Each row was made from one small tree. The marks that hang from a mark follow it in brackets, in the order of their numbers. Every link used is in the known rows. Write each row's tree.
Known rows
J_169{J_184{J_792{J_185 J_693{J_843{J_757{J_505}}}}}}: [-0.18  2.11 -1.67 -0.18 -1.67  2.54 -1.81  1.08  0.12 -1.19 -0.43  0.63
  2.44  2.42 -4.05  3.18 -1.40 -4.64 -3.85]
J_693{J_843{J_757}}: [ 2.67  1.19  0.62 -0.40 -0.80  0.84  0.24  3.91 -0.69  0.33  2.69 -1.32
 -4.25  1.08 -0.96  0.98 -4.24  1.22 -1.09]
J_843{J_757}: [ 2.82 -0.73 -0.68  0.58 -0.90 -0.24  2.95  3.61 -1.15 -1.28  2.78 -1.86
 -2.74  1.12 -0.99 -2.99 -3.33  2.50 -1.25]
J_169{J_184{J_792{J_185 J_693{J_843}}}}: [ 0.91  1.03 -1.84 -2.98 -1.73  2.60 -0.11  1.30 -2.08 -0.91 -0.25 -0.15
 -1.72  1.04 -1.60  6.16 -2.82 -4.55 -1.88]
J_843{J_757{J_505}}: [ 1.66 -0.18 -0.78 -0.21 -0.66 -0.01 -0.65  2.92 -0.73 -0.32  2.66 -1.71
 -1.31  2.44 -1.35 -4.78 -2.44  2.71 -2.55]
J_693{J_792}: [ 2.73 -1.00 -1.34 -1.83 -1.89  0.53  0.10  1.15 -0.95 -0.23  2.52 -2.38
 -2.83  2.68  0.24 -2.81 -3.64  3.28 -1.92]
J_693{J_184 J_792}: [ 2.66 -1.54 -1.05  0.45 -2.11  1.37 -0.62  0.59  0.44 -1.42  1.66 -2.20
 -2.17  0.82 -0.66 -0.40 -4.09  2.75 -2.70]
J_184{J_792{J_185 J_693{J_843}}}: [ 1.24  2.31 -0.51 -4.33 -1.98  2.54  0.09  1.53 -1.71 -0.67  1.37 -0.65
 -2.57  0.56 -1.60  3.88 -2.86 -1.53 -1.48]
J_184{J_792{J_693}}: [ 0.15 -0.01 -2.60 -1.93 -2.50  0.72  2.44  1.95 -3.73 -0.41  1.81 -1.20
 -0.93  2.58  1.07 -1.48 -3.05  0.41 -1.49]
J_693{J_184{J_792{J_185}} J_843}: [ 2.72  1.84  0.87 -1.91 -1.65  2.83 -1.16  1.79  0.90 -1.31  1.15 -1.57
 -4.64 -0.98 -2.34  4.86 -4.16 -2.45 -1.77]
J_169{J_184}: [ 2.27 -2.73 -2.63 -2.04 -0.62  0.29 -0.26  2.89 -3.02 -0.44  1.39 -2.25
 -4.81  2.12  0.67 -0.13 -4.07 -0.26 -0.83]
J_757{J_185 J_436 J_505}: [ 0.51 -2.37 -1.61 -6.93 -0.16  0.44 -5.03  3.72 -2.46  3.03  3.81 -1.41
 -1.72  1.70 -0.38 -3.33 -4.19  3.32 -1.00]
J_757{J_505}: [ 1.15 -1.00 -1.64 -4.20 -0.68  0.55 -3.95  2.33 -2.79  0.54  2.78 -2.27
 -3.95  2.02  0.25 -3.79 -3.22  2.66 -1.84]
J_184{J_792{J_693{J_843{J_757}}}}: [ 0.31  2.33 -0.29  0.65 -2.18  1.48  2.29  2.53 -1.36 -0.12  1.32  0.07
  0.52  2.45 -0.92  1.35 -3.16 -0.70 -1.90]
J_505{J_436}: [ 2.56 -1.77 -2.20  0.46 -0.78  0.22  0.92  2.82 -1.79  2.88  3.18 -3.32
 -2.88  3.31  0.77 -1.78 -4.49  3.44  0.42]
J_184{J_792{J_185}}: [ 2.62  0.27 -0.93 -2.38 -1.39  0.67  3.14  1.95 -0.84 -2.10  2.13 -2.21
 -3.92  1.54 -1.27 -1.23 -2.95 -0.60 -1.16]
J_693{J_184}: [ 2.60 -1.66 -0.90 -1.16 -1.30  1.00 -1.34  2.62 -1.53 -1.00  2.08 -2.48
 -5.02 -0.96  0.12  0.40 -4.29  2.00 -1.28]
J_693{J_792{J_184 J_185} J_843}: [ 4.40  2.41 -0.99 -1.04 -1.94  2.39 -2.10  0.51  0.91 -2.17  1.44 -1.62
 -3.00  0.45 -2.21  3.46 -3.54 -0.94 -2.06]
J_184{J_792{J_185 J_693}}: [ 1.38  0.11 -1.86 -2.91 -2.37  1.35  2.68  1.33 -1.96 -2.34  1.56 -1.16
 -1.13  0.70 -1.28  0.11 -1.83 -0.40 -1.62]
J_843{J_757{J_185 J_505}}: [ 1.18 -0.72 -1.54 -1.41  0.10  0.36 -1.79  2.64 -0.06 -0.24  2.07 -0.57
 -1.35  0.70 -2.88 -5.18 -2.79  2.64 -2.46]

Write each row's tree
[ 2.01  1.86  0.78  2.94 -1.69  1.70  1.00  2.94  1.18 -0.77  1.11 -0.71
 -1.43  1.76 -2.08  2.48 -4.64 -1.38 -2.13]	J_693{J_184{J_792} J_843{J_757}}
[ 2.04  0.31  0.26 -3.65 -2.07  3.44 -3.75  1.81 -0.46 -1.47  1.16 -0.62
 -4.17 -3.75 -2.06  7.37 -3.12 -0.16 -1.97]	J_792{J_185 J_693{J_184 J_843}}
[-0.08 -1.31 -3.73 -0.77 -2.00  0.88  2.41  1.69 -4.02 -0.66  0.25 -0.80
 -0.03  3.32  0.56  0.14 -3.18 -2.22 -1.58]	J_169{J_184{J_792{J_693}}}
[ 2.36  0.93  0.64 -0.35 -1.88  2.89 -1.29  2.32  1.58 -2.66  0.88 -0.16
 -1.42 -3.57 -3.92  6.46 -2.40 -0.05 -2.58]	J_792{J_185 J_693{J_184 J_843{J_757}}}
[ 0.77  0.21  1.04 -3.00 -1.77  3.02 -4.93  2.95  1.12  0.32  2.15 -0.16
  2.14 -1.24 -3.97  5.54 -2.41  0.44 -3.47]	J_792{J_185 J_693{J_184 J_843{J_757{J_436 J_505}}}}
[-0.38  1.07 -2.95  0.49 -0.92  1.84  1.05  2.42 -1.08  0.22 -0.43  1.32
  1.36  2.19 -2.46  2.74 -3.71 -3.94 -2.14]	J_169{J_184{J_792{J_693{J_843{J_757{J_185}}}}}}
[-1.25  2.57 -1.43 -1.18 -0.96  2.05 -2.54  1.81 -0.73  1.16  0.83  1.20
  2.27  2.49 -2.93 -0.69 -2.75 -0.59 -3.01]	J_184{J_792{J_693{J_843{J_757{J_185 J_505}}}}}
[ 0.84 -0.96 -3.35 -1.75 -1.99  1.39  2.91  1.17 -2.23 -2.56 -0.01 -0.92
 -0.30  1.53 -1.45  2.06 -2.18 -3.42 -1.90]	J_169{J_184{J_792{J_185 J_693}}}
[ 0.26  1.80 -0.88  4.46 -0.37  2.40 -3.19  1.60  3.00  3.66  0.59 -0.46
  2.38  3.11 -4.30  0.12 -4.56 -0.46 -2.27]	J_693{J_184{J_792} J_843{J_757{J_185 J_505{J_436}}}}
[ 0.15  1.87 -1.25 -2.90 -2.24  1.96 -0.28  2.12 -3.18  1.15  1.58 -0.74
 -2.02  2.23  0.76  2.20 -3.84 -0.84 -1.24]	J_184{J_792{J_693{J_843}}}
[ 0.40  1.91 -3.72  2.94 -0.56  2.39 -4.00  1.93  0.26  2.76  0.58  0.04
  4.17  2.34 -3.03  1.13 -3.42  0.69 -1.41]	J_792{J_184 J_693{J_843{J_757{J_185 J_505{J_436}}}}}
[ 2.23 -1.68 -1.22 -2.64 -2.40  2.24 -0.68  1.37 -0.71 -3.47  1.13 -1.28
 -3.06 -3.36 -2.17  3.63 -2.41  1.28 -1.76]	J_792{J_185 J_693{J_184}}
[ 2.49  1.29  0.32  4.26 -1.55  3.25 -3.82  0.14  5.95  1.45  0.95 -1.44
  2.55  1.91 -5.51  2.31 -2.53  1.26 -3.66]	J_693{J_184 J_792{J_185} J_843{J_757{J_505{J_436}}}}
[ 1.76  1.42 -1.58 -0.20 -0.68  1.67 -4.52  2.15  1.50  1.63  2.13  0.11
  3.84  3.34 -3.17  0.02 -4.31  0.91 -3.07]	J_693{J_792{J_184} J_843{J_757{J_185 J_436 J_505}}}
[ 0.95  0.53 -0.69 -1.25 -2.03  1.76  2.33  3.27 -0.63  0.17  1.04  0.31
  2.81  3.07 -2.53  5.95 -3.05 -4.22 -1.95]	J_169{J_184{J_792{J_185 J_693{J_843{J_757{J_436}}}}}}
[ 0.94 -1.92 -1.11 -3.24 -0.07 -0.12 -1.74  4.15 -0.72  2.07  3.53 -0.56
  1.00  1.89 -2.06 -4.27 -3.54  2.82 -1.83]	J_843{J_757{J_185 J_436 J_505}}
[ 2.78  1.18 -0.69 -1.37 -1.72  1.88  0.69  4.00 -0.65 -1.25  2.40 -0.41
  1.68 -0.14 -2.37  5.76 -2.90 -1.00 -1.15]	J_792{J_184 J_185 J_693{J_843{J_757{J_436}}}}
